Known rows, with every way that one mark hangs from another
Z_291{Z_507{Z_330{Z_607} Z_695{Z_164 Z_205}}}: [ -4 -15   9  17  -1  10  20   5 -18  16 -25  -4 -19  12 -24  -2  58  10
 -12  -2 -27   4 -23 -14  -7  10  -1 -19  -3]
Z_861{Z_507{Z_330 Z_695{Z_205{Z_162}} Z_743}}: [-15 -15  -1   9   1  -3   8   9 -23  -4  -8  -5   7  27  -2 -12  43  13
 -24 -21  -2  11  -4  -9 -10   1  -3 -40   1]
Z_607{Z_330{Z_507{Z_695{Z_205{Z_162}} Z_743} Z_783}}: [ -7 -15   2   1   2  -2  -2   9 -17  -7 -28  -4   7  25 -17  -5  42   3
 -17 -13 -16   3 -26 -18 -10  19   3  -6   1]
Z_291{Z_507{Z_330{Z_783} Z_695{Z_205} Z_743}}: [-11 -19  10  10  13   9  13  12 -33   0 -38 -13   6   7 -27 -15  37   8
 -18 -12 -19  11 -19 -10  -7  12   0  -6   0]
Z_205{Z_162{Z_507{Z_330}} Z_695{Z_164{Z_16 Z_861}}}: [ 26 -16  -1   5   3   5  10  -5  -5 -15   6   4 -29  32   7 -11  31   8
   9   1  -2 -12  -9 -19  -4  13   0 -16  -4]
Z_164{Z_16{Z_607{Z_330{Z_507}}} Z_861}: [ 24   7   1 -11  -7  -1   4   5  -2   3   4   2   7  19 -15 -10   9  -4
  14   6   0 -14 -33   1   0  20   8 -11  -6]
Z_507{Z_330{Z_607 Z_783} Z_695{Z_205{Z_162}}}: [ -1  -7   6  -1   2  -3  12  12 -19 -11 -31 -11   1  22 -12  -7  46  11
 -20 -23 -19  -1 -36 -24  -7  14  -5 -22   0]
Z_695{Z_164{Z_16 Z_861} Z_205{Z_162}}: [ 16 -10  -5   1  -1  -6  15   1 -10   2  -4  -1 -21  11  -3  -4  28   5
  14  14  -9 -17  -9 -17   7  21   0   4   1]
Z_695{Z_205{Z_162{Z_507{Z_330{Z_607} Z_743}}}}: [-14  -6  14   6   3   0  16  10 -28  -5 -19 -10  15  11 -21  -8  46   4
 -23 -15   0   3 -12 -11 -15   6   4 -28  -3]
Z_861{Z_507}: [  1   4  -3   4   2  -1  -2  10  -3  11   5   1  27  19   0  -5  13   2
   0  -4   3   1 -16  10  -2  -4  12  -5  -7]
Z_164{Z_16{Z_607} Z_861{Z_507{Z_330}}}: [ 17   5  -2  -9  -2   0  14   7  -8  -3  11  -5  12  23  -9 -20   6   7
   7  -5   8  -9 -31   2   3  13   0 -35  -5]
Z_695{Z_164{Z_16 Z_861} Z_205}: [ 19  -9  -2   4   2  -3  18   2 -10  13  -9  -1 -14  -2 -10  -3  22   5
  12  17 -13 -12  -9 -10   9  20   1  11  -3]
Z_607{Z_330{Z_507{Z_695{Z_205} Z_743} Z_783}}: [ -4 -14   6   4   7   2   1   9 -21   2 -36  -3  15  10 -23  -6  35   2
 -21 -11 -19   6 -27 -12  -8  18   4   2  -3]
Z_743{Z_205{Z_162 Z_695}}: [  8  -8   0   5  -1   1   0   9  -6   7  -1  10   6  28  17   1  19   6
  -1 -10  -3  -7   8  -4  -6 -13   5   7   0]
Z_743{Z_205}: [ 4  2  2  7  3  4  2 10 -4 23 -7  5 15  2 -2 -3  6  2 -3 -6 -2 -3  0  9
  2 -8  7 14 -6]
Z_162{Z_507{Z_330 Z_695}}: [  7  -3   4  12   7   6  11   5 -11   2  -9   1   4  13  -1 -13  32   6
 -17 -14  -2   7 -11  -2  -8  -7   6 -19  -9]
Z_205{Z_695{Z_164{Z_16 Z_861}}}: [ 29 -14  -1   0  -1   0   7  -1  -5  -1  -5   7 -13  10   7   0  18   5
  14   9  -8 -13  -8  -5   4  12   2   5  -4]
Z_16{Z_607{Z_330{Z_507{Z_695}}}}: [ 10   3   4   0  -8   3   7   7  -4  10  -6   9  10  24  -8   2  34   0
  -8  -4  -8  -2 -29   0  -6   2   6 -22  -5]
Z_205{Z_695{Z_164{Z_16}}}: [ 25 -14   5   7  -3   3  16   1  -1   9 -12   7 -12  16  10   0  30   4
   8   8  -4 -10  -5  -6   0   5   2   5  -4]
Z_164{Z_16{Z_607} Z_861{Z_507}}: [ 17   7  -3 -14  -6  -6  14  10 -10  -1   8   0  25  21  -9 -17   5   5
  12   4   2 -11 -35   6   5  14   7 -13  -4]
Z_330{Z_507{Z_695} Z_607}: [  3   2   4  -3  -7  -7  -2  10 -13  -2 -18   1  21   7 -10  -4  38   3
 -10 -15 -14   4 -39   5 -10   5  14  -8  -8]
Z_695{Z_164 Z_205{Z_162}}: [  2  -9   2  12  -2   0  15   5  -8  15  -5   1 -16  14  -2  10  43   3
   2  11 -10 -10  -1 -16   3   3   3   1   0]
Z_469{Z_291{Z_507{Z_743}}}: [ -7  -4  12   7  -1   3  -5   4 -14   5 -31  -3  27  -5  -9   0  20   1
   0  -1  -2  11  -1   5  -6  -3  12   3  -3]
Z_16{Z_607{Z_330{Z_507{Z_695 Z_743}}}}: [ -2  -2  10  -2  -7   2   9   7 -15   4 -18   6  17  16 -15  -2  35  -1
 -16  -8  -2   3 -22   4  -7   3   4 -27  -5]
Z_695{Z_164}: [ 8 -3  3 10 -1  5 10  3  0 17 -7  3 -7  3 -4  7 26  0  2  8 -2 -6 -4  2
  5 -1  6  2 -7]

Rows
[ -2 -10   7  -5   4  -3  -1  11 -23 -13 -35  -2  27   2 -15 -10  28   2
 -13 -15  -9   7 -37   3  -5  13   9   4  -6]	Z_330{Z_507{Z_695 Z_743} Z_783}
[ 10  -6  -1   8   4   2   8   5 -15  16  -8   1  -9  -3  -9   9  23   4
   5  15 -14  -9  -4  -8  10  11   3   6  -4]	Z_695{Z_164{Z_861} Z_205}
[  1 -19  10  15   5  14  17   3 -20  14 -18  14   4   8  -3   0  29   6
 -11  -1  -6   0   8  -1  -4  -4   4   8  -6]	Z_162{Z_507{Z_743{Z_205{Z_695{Z_164}}}}}
[  0  -4   4 -14   5  -3  -2  10 -16 -24 -24 -19  24  12 -30 -26   4   7
  -6 -22   2   0 -46   1  -2  32   0 -27  -8]	Z_164{Z_16 Z_861{Z_507{Z_330{Z_607 Z_783} Z_743}}}
[  8   0   7   6  15  10   7   8 -10  -2 -13  -9  12  13 -17 -13  16   1
  -9  -9  -1  -1 -29  -7  -3   6   7  -1  -9]	Z_162{Z_507{Z_330{Z_783}}}
[  3   4  10  -3   5   4   3  12  -9  -4 -27 -13  13   8 -21  -3  18   2
 -11 -18  -5  -4 -38  -5  -2  10   2 -16  -8]	Z_507{Z_330{Z_607 Z_783}}
[  4  -1   8  -3   3   3   5  10 -13  -9 -34  -9   8  11 -16  -9  29   7
 -20 -25 -12   2 -39  -6  -4   9  -2 -20  -7]	Z_507{Z_330{Z_607 Z_783} Z_695}
[ 17 -10   7   1  -9  -2  39   5 -19  13 -18   8  -6  10 -13  -7  53   9
   2  11 -21  -8 -37 -17   1  19   1  -7  -2]	Z_330{Z_507{Z_695{Z_164{Z_16{Z_607}} Z_205}}}
[-13 -10   0   9   4   6   3   9 -13   9  -9   1  15  14  -4 -20  17  14
 -25 -28   1  13  -2   8  -5  -5  -5 -33  -6]	Z_861{Z_507{Z_330 Z_695 Z_743{Z_205}}}
[-16  -8   5  -2   5   6   4  14 -17  -6 -32  -7  27  18 -24 -21  20  15
 -30 -37 -11  10 -36   1  -5  12  -6 -29  -6]	Z_861{Z_507{Z_330{Z_607 Z_783} Z_695 Z_743{Z_205}}}
[ -1 -14   9   8   6   5   6   4 -20 -13  -7   1   6  25   5  -5  36   3
 -16 -17  10   3   6  -7 -15  -8   5 -26  -3]	Z_205{Z_162{Z_507{Z_330 Z_743}} Z_695}
[ 11   2   5  -7  -2   5   8  10  -7   0 -19   4  15  28 -18  -3  30   0
  -8  -7 -14  -5 -48  -8  -2  13   6 -11  -6]	Z_16{Z_607{Z_330{Z_507{Z_695} Z_783}}}
[  0  -9   2  -4  -2   0   4   2  -8  -9 -11 -10  -3  10 -23 -18  19   8
  -3  -9   2  -2 -25   2   1  25  -4 -39  -8]	Z_695{Z_164{Z_16 Z_861{Z_507{Z_330{Z_607} Z_743}}}}
[  7  -3  -8   3   2   2  -4   5  -2   6  10   4   4  15  -5   1  13   6
   8   7  -5  -6 -15   5   9   9   6  -6  -7]	Z_695{Z_164{Z_861{Z_507}}}
[  1 -22  10  14   3  10  16  -2 -15  -8  -7   4 -15  27   4   1  46   5
 -12  -8   5  -2   4 -13  -9  -2   0 -27  -4]	Z_205{Z_162{Z_507{Z_330 Z_743}} Z_695{Z_164}}
[ -7  -4   9   9   6  10   3   8 -11  16 -17  -3   8  -4 -10  -9   5   4
 -16 -16   9   4   9   7  -2  -8  -1 -17  -5]	Z_507{Z_330 Z_743{Z_205}}
[  8 -22  -5  -4  -5  -6   3   0  -9 -18   1   4  -5  33   7  -9  26   8
  10  -1   1  -8  -9  -5  -1  16   0 -17   0]	Z_205{Z_162 Z_695{Z_164{Z_16 Z_861{Z_507{Z_743}}}}}
[  5  -9   4   6  11   4  14  11 -20   4 -29  -6   3   8  -9  -7  31   9
 -19 -15 -17   3 -23 -17  -1   8  -3  -8  -3]	Z_507{Z_330{Z_783} Z_695{Z_205}}
[  8  -3   6  -2  -1   4  15  12 -19   8 -24   5  15  24 -20  -1  39   3
 -12  -3 -24  -5 -45 -18  -3  18   3  -6  -3]	Z_16{Z_607{Z_330{Z_507{Z_695{Z_205}} Z_783}}}
[ 13  -9   4  -5  -8   3  25  -1  -6   2 -23   5 -16  13 -16  -7  28   3
  -5   5  -3  -9 -12  -3   6  19  -8 -30  -3]	Z_507{Z_695{Z_164{Z_16{Z_607{Z_330}} Z_861}} Z_743}
[ 20  -5   0  -7  -8  -4  34   0 -12 -13  -4  10 -12  26  -4 -14  41   8
   8   8  -8 -15 -32 -14   4  17   1 -16  -2]	Z_205{Z_162{Z_507{Z_695{Z_164{Z_16{Z_607} Z_861}}}}}
[ -7  -5   9   8   6   3   6   5 -14  -8  -7  -6   7  15  -7 -11  29   0
 -14 -13  14   3  -1  -1 -10  -3   7 -26  -4]	Z_205{Z_162{Z_507{Z_330 Z_743}}}
[-14 -14  -2   1   6   3   0  11 -12 -10 -19  -3  11  32  -9 -22  21  15
 -22 -34  -2   5 -20  -6  -4   7  -6 -29  -1]	Z_861{Z_507{Z_330{Z_783} Z_695 Z_743{Z_205{Z_162}}}}
[-10  -7   2 -11   6  -1  -6  12 -24 -26 -27 -12  25  15 -24 -17  18  11
 -22 -31 -10   7 -43   2  -4  21  -3 -35  -7]	Z_164{Z_861{Z_507{Z_330{Z_607 Z_783} Z_695 Z_743}}}
